Each row was made from one small tree. Brackets hold a mark, then the marks that hang from it, in the order of their numbers. Every link used is in the known rows. Write each row's tree.
Known rows:
{Z662 {Z691 {Z569 {Z233 Z656 Z781 Z951 Z997}}}}: [ -0.6 -25.2  17.0  -3.8   0.2  -1.7 -20.7  26.4  30.6  -6.5 -21.8 -25.4
  -4.2 -14.6 -11.5   0.0  40.3   2.5  21.2 -24.6  15.4 -17.5 -18.3]
{Z997 {Z233 Z656 Z662 Z781 Z951} Z817}: [  4.1 -20.9  23.4  10.5 -15.1  -9.8 -27.0  52.6  19.6  -3.4 -28.7 -37.3
  -5.7   6.0 -16.9 -13.9  15.4  -2.0  30.7 -11.1  29.6  -4.2 -20.7]
{Z691 {Z233 Z951} Z569}: [ -8.7 -30.4   4.0   2.9 -19.7 -17.3  -2.9  24.2   8.9   1.3 -17.5 -29.0
  -5.3  -8.8  -5.4 -16.3   3.1   6.8  19.6 -26.8 -27.9  -2.6 -29.2]
{Z951 Z233}: [ -2.6 -27.9   7.5  -1.4  -7.3 -12.5   0.9  14.6  25.3  11.5 -20.7 -25.4
  13.8 -17.2   0.6  -6.9  13.6  -6.0  13.4 -23.6 -12.1  11.1 -23.7]
{Z817 {Z233 Z656 Z662 Z781 Z951} Z997}: [  8.2 -21.7  25.4   4.4 -14.9   4.3 -22.0  46.4  17.7  -1.2 -13.9 -39.7
   8.3   2.8   4.4  -8.4  28.2   3.0  21.1 -20.8  26.2 -18.3 -24.0]
{Z691 {Z233 Z656 Z662 Z997}}: [  7.0 -34.8   4.0  -4.4 -14.0 -21.2 -19.3  41.8  22.6  -1.6 -17.1 -47.4
   0.9  -6.8   2.2 -12.4  20.5   7.8  18.3 -28.7  10.8 -27.3 -21.6]
{Z84 {Z691 {Z569 {Z233 Z656 Z662 Z781 Z997}}}}: [ 10.4 -26.2   5.4  -2.3 -11.5  -5.6 -23.1  31.3  27.7  -4.9 -29.2 -23.9
  -0.5 -22.1 -18.1 -14.7  34.6  -6.6  22.5 -27.5   6.7  -7.7 -14.4]
{Z817 Z233 Z997}: [ -5.4 -19.1  21.8  -0.5 -14.6 -26.0   4.7  18.4  17.5   6.6 -13.8 -29.7
  20.6 -12.2  11.5   0.3  12.2  -8.4  11.4 -21.1  -3.1  13.6 -30.7]
{Z997 {Z233 Z656 {Z662 Z691} Z781 Z951} Z817}: [  4.4 -21.7  23.9  13.5 -11.2  -3.8 -33.8  47.0  25.4  -2.5 -25.5 -40.6
  -4.7   2.9 -15.4  -1.5  22.7  -3.3  30.6 -10.3  34.8 -13.9 -22.0]
{Z233 Z662}: [  3.9 -33.8   1.2   0.7 -12.4 -20.3 -11.5  27.0  23.5   8.7  -7.4 -26.7
   6.4 -15.2  -8.6 -11.5  18.2   4.3  16.5 -19.3  -0.9  -7.5 -25.1]
{Z817 {Z233 Z656 Z662 Z781 Z951 Z997}}: [ 11.6 -27.3  16.8  -5.4 -15.0   6.7 -27.1  48.0  25.1  -2.4 -18.7 -41.1
   1.6   4.2  -6.0 -13.7  38.0   2.8  24.1 -24.7  34.2 -27.1 -19.2]
{Z817 Z997}: [ -6.5 -22.3  17.5  -1.2  -9.4 -28.1   2.2  26.9  19.0   2.3  -2.9 -24.9
  13.2 -15.7   3.5  -0.7  14.6  -1.8  10.8 -15.3  -7.6   7.4 -23.7]
{Z84 {Z233 {Z662 Z691} Z781 {Z997 Z817}}}: [  7.6 -24.7  13.9  -1.3  -4.2  -5.3 -26.3  38.3  28.9  -0.6 -25.7 -41.2
   1.9 -16.5  -9.1  -4.1  33.2 -12.5  26.2 -15.8  28.6 -15.0 -16.2]
{Z233 Z656 {Z662 Z691} Z781 Z951 Z997}: [ 13.4 -31.8  14.1  -3.3  -5.9  14.1 -40.7  54.4  33.2  -7.4  -4.5 -42.2
  -6.5  -0.8 -13.0  -2.1  51.4  10.1  25.3 -17.8  39.4 -47.5 -11.9]
{Z781 {Z233 Z656 {Z662 Z691} Z951 {Z997 Z817}}}: [  9.9 -31.0   2.9   1.4   0.2  -4.3 -30.7  44.9  27.5  -9.5 -16.9 -44.2
   0.0  -1.1 -13.0   0.7  40.1  -3.7  24.7 -15.4  25.7 -15.0 -20.7]
{Z569 {Z233 Z656 Z781 Z997} Z691}: [ -0.3 -20.0  15.2 -10.6  -5.4 -10.8 -16.9  33.1  40.7  -3.3 -22.6 -25.6
   4.1 -21.3 -10.5 -16.1  40.4   1.4  13.9 -29.2  45.9   7.0 -11.8]
{Z997 {Z233 Z662 Z951} Z817}: [ -0.6 -24.4  11.9  10.8 -17.7 -25.4 -19.7  39.2  17.6   1.5 -25.3 -29.8
   0.2  -2.7 -16.1  -8.9   4.1  -4.6  27.8 -10.8  12.5  16.2 -31.0]
{Z569 {Z233 Z662 Z781 Z951 {Z997 Z817}}}: [  3.6 -24.1  14.7  -4.5  -5.6  -7.8 -26.7  54.0  27.3  -4.2 -23.2 -28.0
  -2.5 -10.6 -11.5 -13.5  34.8   1.1  25.5 -24.0  38.0   0.6 -23.5]
{Z781 {Z233 Z656 Z662 Z951 {Z997 Z817}}}: [  9.4 -30.2   2.0  -1.2  -3.7 -10.2 -24.1  50.7  21.6 -10.3 -20.1 -40.4
  -1.3   1.9 -14.1 -11.4  33.0  -2.1  24.2 -16.5  19.6  -5.6 -19.4]
{Z233 Z656 Z662 Z781}: [  8.7 -29.6  14.2   0.4  -9.6  -2.4 -20.2  42.4  25.5   3.3 -11.0 -34.8
   0.0  -5.9  -9.1 -17.1  30.7   7.2  19.3 -20.5  17.2 -31.0 -13.7]
{Z951 {Z233 Z662 Z997}}: [  7.7 -33.8   0.6  -7.3  -8.6 -11.2 -14.2  30.0  28.1   5.5 -20.5 -32.1
  11.3 -19.1   0.0  -7.9  25.4  -1.6  18.2 -26.4   2.2  -3.5 -23.8]
{Z997 {Z817 {Z233 Z656 Z662 Z781 Z951}}}: [  4.2 -20.1  26.5   8.3 -17.0  -2.7 -22.1  48.8  17.6   1.6 -24.2 -35.4
   2.6   5.2  -4.5 -15.2  23.4  -4.7  26.3 -20.3  22.0 -14.1 -28.1]
{Z233 Z656 {Z662 Z691} Z781 Z951 {Z997 Z817}}: [  9.9 -25.4  23.5   2.1  -7.0   5.8 -42.5  64.8  29.1 -10.0 -10.7 -40.9
  -6.5   1.2 -11.2  -2.7  48.1   3.3  29.0 -15.3  38.4 -42.9 -17.6]

Which tree is each row?
[ 12.6 -31.0  12.6  -4.6  -2.1  10.2 -28.6  37.4  35.9   1.5 -20.6 -42.6
   6.5 -14.0   1.1  -0.5  43.7   0.6  21.4 -26.5  24.5 -33.8 -15.0] -> {Z951 {Z233 Z656 {Z662 Z691} Z781 Z997}}
[ -6.9 -27.5   1.8  -6.8 -20.9 -25.2  -7.5  27.8  28.2   2.3 -10.4 -34.3
   6.0 -21.1  -2.6 -14.4  17.6   3.3  12.2 -28.9   9.5   8.2 -23.5] -> {Z569 {Z691 {Z233 Z997}}}
[  8.7 -26.6   8.1  -5.5  -8.3   3.9 -35.3  48.0  38.6  -6.0 -19.3 -28.3
  -2.8 -14.1 -17.3 -20.3  45.2  10.4  20.7 -27.9  58.2  -3.7 -14.1] -> {Z569 {Z233 Z656 Z662 Z781 Z951 Z997} Z691}
[  7.2 -33.5   6.3   7.4  -5.1  -3.3 -19.5  16.3  26.6   5.9 -26.5 -30.2
   7.9 -18.8   0.3  -2.2  24.4  -0.5  20.0 -26.6 -10.3 -21.5 -26.4] -> {Z951 {Z233 Z656 {Z662 {Z691 Z569}}}}
[  0.4 -16.3  32.1   1.9 -13.4   1.2 -10.4  39.7  17.8  -2.1 -14.4 -36.2
   9.3   4.5   5.6  -5.1  25.5  -2.3  17.7 -19.3  20.4  -8.5 -20.6] -> {Z817 {Z233 Z656 Z781 Z951} Z997}
[  0.2 -27.6  17.0  -5.1  -7.2  -5.8 -17.7  33.7  30.6  -1.0 -11.7 -49.6
   0.5  -8.6   2.5   2.3  32.8   2.8  17.2 -26.0  18.2 -34.3 -15.2] -> {Z662 {Z691 {Z233 Z656 Z781 Z997}}}
[  4.8 -23.4  16.5   1.5  -4.9   9.4 -15.9  32.1  23.0  -0.9 -25.1 -35.1
  -4.1   2.5 -17.2 -16.4  23.8  -5.2  22.1 -13.2  22.4  -7.6  -4.5] -> {Z84 {Z233 Z656 Z781 Z951}}
[  7.8 -35.2   0.9  -6.3 -13.0 -10.3 -24.6  45.5  25.1  -2.8  -4.2 -30.0
  -1.0  -6.9 -14.1 -10.4  31.3   8.1  21.8 -17.9  15.1 -14.2 -21.8] -> {Z233 Z662 Z951 Z997}
[  9.6 -25.2  21.0   0.2  -3.3   3.0 -30.2  46.9  32.2  -1.1 -26.0 -42.0
   6.1 -12.2   2.8  -0.9  40.6  -5.6  24.7 -24.5  23.2 -29.1 -20.4] -> {Z951 {Z233 Z656 {Z662 Z691} Z781 {Z997 Z817}}}
[ -4.8 -16.8  27.8   5.8 -14.0 -27.7  -2.9  27.5  19.0   4.6 -27.8 -29.4
  12.2  -2.6   2.2  -7.8  12.8 -14.5  17.8 -20.3   2.4   2.6 -31.0] -> {Z997 {Z817 {Z233 Z656}}}
[  3.1 -35.6  -1.5  -6.6 -16.8 -24.5 -14.1  36.9  21.4   2.9 -12.1 -43.9
   2.9 -13.8   1.7 -11.9  16.4   6.8  17.9 -29.0   3.7 -15.0 -26.0] -> {Z691 {Z233 Z662 Z997}}
[  2.2 -34.6   1.9   5.2 -10.4 -16.9 -16.5  16.5  23.7   6.6  -9.6 -24.3
   3.5 -23.3  -8.6  -2.2  23.2   3.8  19.1 -21.2 -13.7 -20.1 -30.1] -> {Z233 {Z662 {Z691 Z569}}}
[  2.5 -30.7   0.7  -4.4 -23.9  -0.7 -26.6  49.0  27.1  -0.7  -6.9 -40.1
  -3.4 -13.4  -9.3 -21.6  28.4  13.3  20.8 -28.6  29.3  -8.8 -20.9] -> {Z569 {Z691 {Z233 Z662 Z781 Z951 Z997}}}
[ -2.5 -25.6  12.3  -7.9  -2.7 -29.0  -5.0  19.7  24.5  -5.4 -31.1 -18.0
   1.6 -19.8  -7.3 -11.7  24.7  -1.5  16.5 -28.0  -3.0   1.2 -21.3] -> {Z691 {Z569 {Z233 Z656 Z997}}}
[  0.4 -29.6  10.1  -4.9 -13.5 -13.2 -15.8  43.3  21.0  -5.9 -14.6 -43.4
  -3.2   2.7  -3.0 -10.0  20.1   6.3  18.5 -24.3   9.9 -17.7 -18.3] -> {Z691 {Z233 Z656 Z951 Z997}}
[  3.2 -23.9  16.0  -3.9  -0.1 -13.7 -25.4  39.9  35.4   0.3 -22.1 -31.5
   4.2 -21.9  -4.8  -0.4  39.8  -3.7  22.6 -25.8  36.9  -7.9 -25.2] -> {Z569 {Z233 {Z662 Z691} Z781 {Z997 Z817}}}
[  3.3 -32.0   1.5   2.0   0.3 -17.1 -17.6  13.1  35.1  10.1 -17.5 -25.9
   9.5 -24.2  -6.8   1.6  26.0   0.9  16.2 -26.0  20.2   1.3 -28.0] -> {Z569 {Z233 {Z662 Z691}}}
[  8.4 -25.8   5.5   4.6 -12.1  -4.1 -19.6  24.6  25.0   0.6 -28.7 -21.3
   0.6 -21.2 -18.5 -16.5  27.0  -6.3  21.5 -26.9   0.7  -3.4 -16.6] -> {Z84 {Z691 {Z569 {Z233 Z656 Z662 Z781}}}}
[  7.0 -27.1  13.7   2.2 -12.4 -12.1 -17.8  33.2  25.9   3.1 -24.5 -38.4
  -0.1  -5.0 -13.5 -12.3  17.6   1.8  22.9 -17.0  24.4  -9.4 -14.3] -> {Z997 {Z233 Z656 Z662 Z781}}
[  8.5 -21.7  10.2   7.3 -14.3  16.2 -20.2  26.3  18.5  -5.4 -33.1 -28.0
  -6.8  -5.6 -28.0 -18.8  23.2 -15.0  26.1 -14.3  -1.0  -4.1  -3.4] -> {Z84 {Z233 Z656 Z781 Z951} {Z691 Z569}}
[  1.2 -31.2  -4.3 -10.8  -3.3  -8.9  -6.0  29.7  24.2  -4.4 -10.2 -34.5
   2.1  -4.9 -15.2  -7.4  29.6  -2.3  16.9 -17.4   7.5  12.0 -15.1] -> {Z781 {Z233 Z951 Z997}}
[  7.5 -29.3  11.6   3.1 -14.7 -15.1 -13.1  22.3  23.3   8.5 -21.7 -34.2
  12.0  -5.2  -0.4 -10.7  19.0  -2.0  17.2 -25.4  10.8 -13.2 -27.6] -> {Z817 {Z233 Z656 Z662}}
[ -0.8 -25.3  13.9   4.2 -12.2 -17.3 -11.8  25.6  23.4  -0.7 -23.2 -31.6
  -0.3   3.5 -17.4  -6.1   9.7  -1.2  21.1 -11.5  13.9   8.2 -16.7] -> {Z997 {Z233 Z656 Z951}}
[  5.3 -27.4   2.1  -7.4 -10.7   0.5 -30.2  43.5  37.8  -1.7 -15.0 -24.8
  -0.6 -20.8 -17.7 -19.1  41.1   9.2  20.4 -28.7  51.2   8.8 -19.0] -> {Z569 {Z233 Z662 Z781 Z951 Z997} Z691}
[ -5.3 -25.5  16.3   0.5 -15.6 -13.0  -3.1  29.7  12.3   0.4 -23.6 -37.2
  -5.8  -8.8   0.2 -20.4  11.9   5.5  18.7 -29.8 -17.0 -22.8 -19.8] -> {Z691 {Z233 Z656 Z781} Z569}
[  5.8 -26.8  17.5   0.1 -16.5  -4.2 -30.9  68.1  18.0  -8.2 -18.9 -50.4
  -8.8   4.7  -3.2 -17.3  26.7   7.2  27.3 -24.6  26.0 -31.7 -20.4] -> {Z691 {Z233 Z656 Z662 Z781 Z951 {Z997 Z817}}}
[ -7.0 -14.9  28.6   2.0 -16.2 -18.5  -0.6  30.7  18.4   8.3 -23.5 -29.8
  10.2  -7.2   1.1 -11.1  15.7 -14.0  19.3 -21.5   4.5   6.1 -30.0] -> {Z997 {Z817 {Z233 Z781}}}
[  9.0 -34.8  -5.4   0.1  -1.9 -11.8 -10.9  25.0  24.0   2.7 -16.8 -38.6
   5.9  -7.3 -11.0 -12.7  24.4   0.0  15.8 -20.4   6.6  -4.8 -17.0] -> {Z781 {Z233 Z656 Z662}}
[  0.9 -25.6  13.4 -12.1  -6.6  -2.1  -5.2  31.8  29.1   4.0 -19.9 -32.2
   8.7 -16.3   0.2  -9.0  30.2  -4.2  17.1 -26.0   5.1  -2.5 -15.1] -> {Z951 {Z233 Z781 Z997}}
[ -1.5 -17.6  27.4   2.5 -11.2 -11.1 -11.1  40.0  19.5  -5.9 -15.8 -36.0
   2.7   1.4  -6.1  -2.4  16.1   0.4  20.2 -10.7  20.6   4.1 -14.2] -> {Z817 {Z997 {Z233 Z656 Z781 Z951}}}
[ 10.3 -35.9  -6.3   2.3  -3.2  -0.3 -18.4  33.0  22.4  -1.0 -13.9 -37.9
   0.4   1.2 -16.3 -13.4  26.5   4.0  19.6 -17.7  12.9  -4.8 -16.4] -> {Z781 {Z233 Z656 Z662 Z951}}
